Every row comes from one small tree of marks. The marks that hang from a mark follow it in brackets, in alphabetical order. Every link used is in the known rows. Which tree was each row made from?
Known rows:
V[B[R S]]: 10 0 12 -20 -1 6 12 17 12 -5 5 -3 -1 -1 11 -6
U[B[P R S[X]]]: -39 39 -19 -3 19 2 5 -18 26 -8 -16 -32 4 8 8 39
W[C[V]]: 47 -87 0 13 -24 -33 -22 21 -28 0 21 61 -12 -11 -10 -85
P[X]: 22 -14 6 -18 -11 -12 -22 -11 24 -2 20 30 -8 -16 -2 12
V[B[P[X] R S]]: -20 33 1 -6 8 29 9 -7 51 -7 10 -22 6 -19 5 49
C[V[B[P R S]]]: 3 -9 -11 18 -4 12 16 13 -4 -2 6 -12 3 -8 -2 2
B[P R[X]]: -4 21 2 0 0 -9 2 -17 -21 7 -7 -21 -1 24 -7 21
R[B[P S] X]: -29 27 -5 22 8 6 2 -13 -26 5 -25 -15 3 16 -22 -7
B[P S]: -10 -7 -8 11 -2 -2 -6 4 21 -7 0 -13 -9 -4 -11 12
P[X[S]]: 25 -6 3 -12 -2 9 -19 2 10 -1 18 16 -8 -9 5 28
U[B]: 22 -45 0 -28 -14 -28 -25 6 16 -2 9 11 -1 -3 9 -34
B[P R[X] S]: -32 39 -7 13 8 7 10 -14 -16 6 -13 -34 -3 26 -10 23
R[B[S] X]: -13 17 2 8 3 -2 -2 -7 -42 7 -21 10 -1 21 -17 -32
U[B[P[X] R]]: -12 12 -12 -20 2 3 -17 -23 51 -5 11 -27 9 -6 6 40
V[B]: 44 -41 23 -27 -16 -19 -7 19 12 -4 14 29 -3 -16 11 -27
U[B[P]]: 6 -35 -8 -14 -10 -20 -22 1 31 -5 4 -13 2 -6 3 -9
V[B[P[X] R]]: 8 14 10 -18 0 12 1 -9 47 -5 17 -10 6 -20 7 46
V[B[R[X[S]]]]: 22 11 20 -21 2 10 11 16 -38 12 -1 -5 4 20 19 -1
W[C[V[B[R S]]]]: 19 -52 3 10 -10 0 7 30 -16 -1 15 33 -1 -11 3 -73
R[X]: 16 -15 12 -9 -12 -26 -12 -6 -32 11 0 23 -8 14 -5 -24

Which tree is each row?
-25 32 7 3 6 14 20 -1 -7 6 -10 -30 6 11 3 12
V[B[P R[X] S]]
-11 21 15 -12 1 6 17 5 -22 9 -6 -5 3 15 10 -13
V[B[R[X] S]]
-10 39 -2 -5 13 -4 10 -12 -5 -6 -9 7 -10 12 3 31
B[R S[X]]
6 10 -2 1 2 4 -17 -21 27 -8 1 5 2 -14 -18 27
R[B[P[X]]]
-8 22 -11 24 9 9 24 -3 -9 -3 -6 2 2 -9 1 28
C[V[B[P R S[X]]]]
-6 26 -1 4 15 -5 2 -11 -14 -9 -21 25 -5 4 -11 2
R[B[S[X]]]
2 -32 6 18 -8 0 12 18 -50 13 4 31 2 6 2 -80
W[C[V[B[R[X] S]]]]
19 5 7 -2 4 1 -7 5 -56 9 -17 9 0 26 -6 -19
R[B X[S]]
-17 11 -6 -12 0 -11 -7 -17 -5 9 -9 -34 9 22 4 2
U[B[P R[X]]]
3 15 -1 13 9 11 -4 -1 -42 7 -21 -16 4 22 -12 7
R[B[P] X[S]]
34 -58 4 11 -13 -9 2 23 -4 -3 17 22 3 -15 0 -49
W[C[V[B[P R]]]]
12 22 6 -15 8 33 4 5 34 -4 13 -24 7 -14 16 61
V[B[P[X[S]] R]]
-35 15 -17 3 11 -6 -5 -14 31 -7 -14 -12 1 -6 5 20
U[B[P S[X]]]
-1 29 -2 3 8 11 5 -2 -32 9 -9 -35 -1 30 1 35
B[P R[X[S]]]
-15 18 5 5 10 3 13 0 26 -8 -8 5 -2 -20 6 28
V[B[P S[X]]]
-46 28 -16 1 7 4 2 -15 0 7 -15 -47 9 25 2 4
U[B[P R[X] S]]
2 22 -3 -9 2 5 -9 -23 35 -6 13 -14 -2 -6 -5 57
B[P[X] R]
23 -30 -3 13 -16 2 -8 -3 17 0 24 26 4 -38 -4 10
C[V[B[P[X]]]]
24 -45 -1 11 -17 -5 3 23 -15 1 12 33 -3 -18 1 -41
C[V[B[S]]]
-23 -16 -16 -1 -2 -3 -14 2 36 -6 -2 -26 1 -5 0 -5
U[B[P S]]
-4 -34 -4 35 1 -3 8 14 -3 -4 2 42 -3 -30 -3 -39
W[C[V[B[P S[X]]]]]
-17 28 1 -2 3 -2 6 -9 -33 9 -9 -9 -5 30 -4 -5
B[R[X] S]
-19 43 4 0 17 12 23 -5 23 -9 -11 -14 2 -6 9 46
V[B[P R S[X]]]
24 -77 5 17 -17 -9 -3 36 -11 0 18 53 -5 -24 0 -91
W[C[V[B[S]]]]
